Each row was made from one walk, in order. Every step used is in the known rows, and no mark comes twice. Write each row's walk.
Known rows
lurus, dase: [-11 -19 -40   7   9  12  10 -40 -33  44  29 -15  -2   4   6  32  42 -11
 -12 -20 -16  11 -24   4 -20 -44  -6  47]
vebom, gozi, vumam: [  8 -47 -42 -10  22  57   0 -52 -33  11  16   9  13  17  15 -22  20  31
 -15  -8 -13  12 -29  -6 -36  -4  41  47]
gamep, radu: [ 53 -39   0 -11  28  45  -2 -24 -48   9  19 -29   9  15   8   2  20 -43
  -5 -30  -9   5 -22 -35 -32 -25 -10  -7]
vanur, gozi, vumam, lurus, dase, radu, popel: [ 38 -13 -16 -22   8  72  21 -14 -39  24   9   6  -3  31  19   9  72  31
   9 -39  -8  24 -24  29 -11 -41  13  51]
nazoda, gozi: [  7 -29 -46   4 -12  27 -13 -65 -30  27  -8 -20 -16  -2  38  -2  -6  35
 -11 -14 -26   2 -20   0   9 -75 -42   4]
laditu, radu, vumam, lurus, dase: [  2 -27 -14 -47   8   1   1 -39 -40 -20  13   6  15 -10  39  15  17  -4
 -31 -21 -24  36  -7 -20 -20  10   8  48]
vumam, lurus, dase, radu, rone: [ 18 -18 -25 -26  13  42 -20 -19 -56  18  10 -36   1  15  51  -1  49   6
  -4 -56   3  15 -12  13 -36  -7  15  60]
nazoda, gozi, vumam, lurus, dase: [ 18 -22 -60   0   5  49  -7 -59 -36  34  -7 -18 -18  23  45   4  20  56
 -25 -21 -28  15  -1  10  -2 -44  -6  24]
vebom, gozi, vumam, lurus, dase, radu: [  9 -39 -43 -17  21  71 -12 -51 -51  12  16   0   9  32  30 -28  38  40
 -12 -29  -8  17 -20   4 -43  16  48  71]
lurus, vumam: [ -8 -33 -49  -6  11  -6  12 -48 -41  49  13 -15  21  46  18  39  33  -5
 -11 -12  -4 -14 -22  -2  -6 -26 -15  40]
rone, radu, vumam, lurus: [-11 -13   4 -48  16  43  10 -42 -57  -3   8 -20  18 -23  33  -4  30 -17
 -33   4  19 -18 -35 -21 -13   1 -15  56]
vanur, gozi, vumam: [ 38 -27 -13 -17   3  55  30 -12 -20  18  14  10  -3  20   7  20  54  28
   8  -6 -20  18 -29  13   0 -47   6  20]
nazoda, gozi, vumam, lurus: [ 27 -28 -52  -8   5  52 -11 -55 -33  25 -16 -18 -13  19  51  -2   9  59
 -23 -16 -26   9  -1   6   0 -39  -4  13]
radu, dase, lurus, vumam: [-61 -33 -26 -21  25  -3  14 -43 -36  34   3  -9  32  43 -11  30  28   5
 -20   7   7 -21 -11  16  -4   5  -4  61]
popel, radu: [ 40 -42 -32 -17   3  34   6 -33 -45   1  33  -3  20 -10  19  36 -22 -35
  -3  -7  10 -20 -43 -33 -11 -28  -8  26]
nazoda, gozi, vumam: [ 13 -31 -56   7   0  43   0 -61 -26  27 -13  -5 -11  17  31   1   3  53
 -24  -5 -26  11 -11   1   5 -47 -12   3]
dase, radu, laditu: [-16 -24 -30 -10  -4  30  -2 -43 -45  -2 -28   8  23  18  27 -38  14   7
   0 -25  26   7 -41  -4  -4  44   4  23]
rone, radu, vumam, lurus, dase: [-19  -6  -4 -40  16  40  15 -45 -60   8  15 -21  15 -20  24   3  41 -20
 -37   0  17 -12 -35 -17 -17  -5 -18  67]
popel, radu, dase: [  3 -41 -29 -13   1  22  10 -36 -40  15  31   2  28 -14  19  40 -18 -40
 -23  14  16 -23 -42 -28 -10 -26  -6  44]
gozi, vumam: [ 20 -38 -31  -8  27  44  17 -22 -20  12   2   6  15  23  17  16  23  24
 -23   7  -9  10 -12  -6 -20   9  43  18]
lurus, dase, radu, vumam: [-25 -13 -32  -2   0  14   5 -45 -52  39  17  -5   8  22   4  12  46  -3
 -14 -14   8  26 -30   3 -23   7  -7  65]
vumam, lurus, dase, radu: [ 14 -18 -23 -30  12  44 -24 -24 -58  18  13 -31   1  21  56   3  48  13
   3 -46  -4   4  -6  13 -29   0  13  62]
vebom, gozi, vumam, lurus, dase: [ 13 -38 -45 -18  26  63  -6 -50 -43  19  20  -4   8  23  28 -18  37  34
 -15 -24 -13  14 -19   5 -43  -1  48  68]
vanur, gozi, vumam, lurus, dase: [ 43 -17 -17 -25   7  62  24  -9 -31  26  18  -1  -8  25  20  22  70  32
   8 -22 -22  21 -18  23  -8 -44  11  40]
nazoda, gozi, vumam, lurus, dase, radu: [ 15 -23 -58  -1  -1  58 -13 -59 -45  27 -12 -13 -15  32  47  -7  21  61
 -20 -25 -22  17  -1  10  -3 -27  -5  26]

Write each row's walk
[-19 -34 -35 -32  33  11   9 -44 -46  17   6 -15  26  69 -27  31  25  18
  12 -32   0 -21  -4  13  -2  15 -11  44]	dase, lurus, vumam
[  8 -12 -31 -27  12  37 -15 -31 -55  23   0 -27   5  18  52  -7  46  11
  -3 -48   5   6 -12  16 -23  12  15  61]	vumam, lurus, dase, radu, laditu
[-18 -17  -7 -17  24  62  19 -48 -45  -6   6  -8  16 -32  15 -10  28 -31
 -24 -33  15 -27 -46 -13 -14 -60 -20  43]	rone, radu, popel
[-53 -34 -10 -25  25  10   7 -34 -29  16   1  -8  25  19  -7  16  19   7
 -18   9   4 -16 -13  13  -7   3   4  49]	radu, dase, lurus
[ 27 -26 -36 -15  30  59   4 -15 -41  17   3 -12   8  35  33   5  49  27
 -25 -30   2  27  -5   8 -36  24  53  46]	gozi, vumam, lurus, dase, radu, rone
[-29 -11 -48   9   0  20   9 -49 -45  35   3  -1   7  20   6  -3  44  -6
  -9 -33   8  19 -35   5 -14   7  -3  51]	lurus, dase, radu, laditu
[  2 -24  -4 -40   0  28 -20 -31 -61   4 -11  -9  23  24  42 -19  26  16
  -5  -8  26  15 -25   0 -22  51   8  52]	dase, radu, vumam, lurus
[-53 -27  -3 -21  12  47  18 -42 -44  -4  14  -9  17 -26  23  -1  26 -28
 -38  15   7 -32 -40 -23  -4 -29 -20  48]	rone, radu, dase
[-11 -40 -39 -21  11  17  15 -44 -51  18  29   1  35  22  -8  49 -12 -30
 -14   2  20 -30 -33 -19  -4  -4 -11  58]	popel, radu, dase, lurus, vumam
[ 23 -22 -35 -16  35  62   5 -24 -42  22  -1  -3  11  35  34   7  51  29
 -22 -34   2  17  -3  16 -34  16  53  56]	gozi, vumam, lurus, dase, radu, popel
[  2 -38  -6 -15  37  29   8 -34 -55  24  16 -27  25  48 -19  15  30 -39
 -16 -21   1  -8 -12 -21 -25   0 -12  26]	gamep, radu, dase, lurus, vumam
[-16 -19 -39  11   1  28   2 -33 -47  29  18 -17   3  15   5   4  46 -13
 -11 -43   6  31 -36   3 -29 -20  -4  50]	lurus, dase, radu, rone
[ 26 -28 -52 -10   3  18  20 -48 -37  12   8   8  26 -15  11  17 -26 -38
 -13 -11  28 -15 -53 -29  -1  -5  -6  23]	popel, radu, laditu
[ 14 -14 -24 -27  18  46 -20 -27 -58  23   7 -28   4  16  52   0  51   8
  -1 -59   4   6  -9  21 -33 -13  15  69]	vumam, lurus, dase, radu, popel
[-34 -47 -13 -27   3   9   5 -36 -24 -32  12  19  18 -17  37  11   4 -11
 -33  -5 -33  14 -13 -26  -7 -15   6  28]	laditu, radu, dase
[-29 -13 -24 -18  13  44  27 -54 -41  -8  -8  -3  19 -28  16 -23  18 -26
 -28 -11  20 -24 -50 -24   5  -8 -20  26]	rone, radu, laditu
[ -5 -40 -28 -25  12  25  10 -37 -46   5  29   1  31   7  -4  40 -18 -29
 -12   5  18 -28 -33 -21  -7  -4  -6  50]	popel, radu, dase, lurus
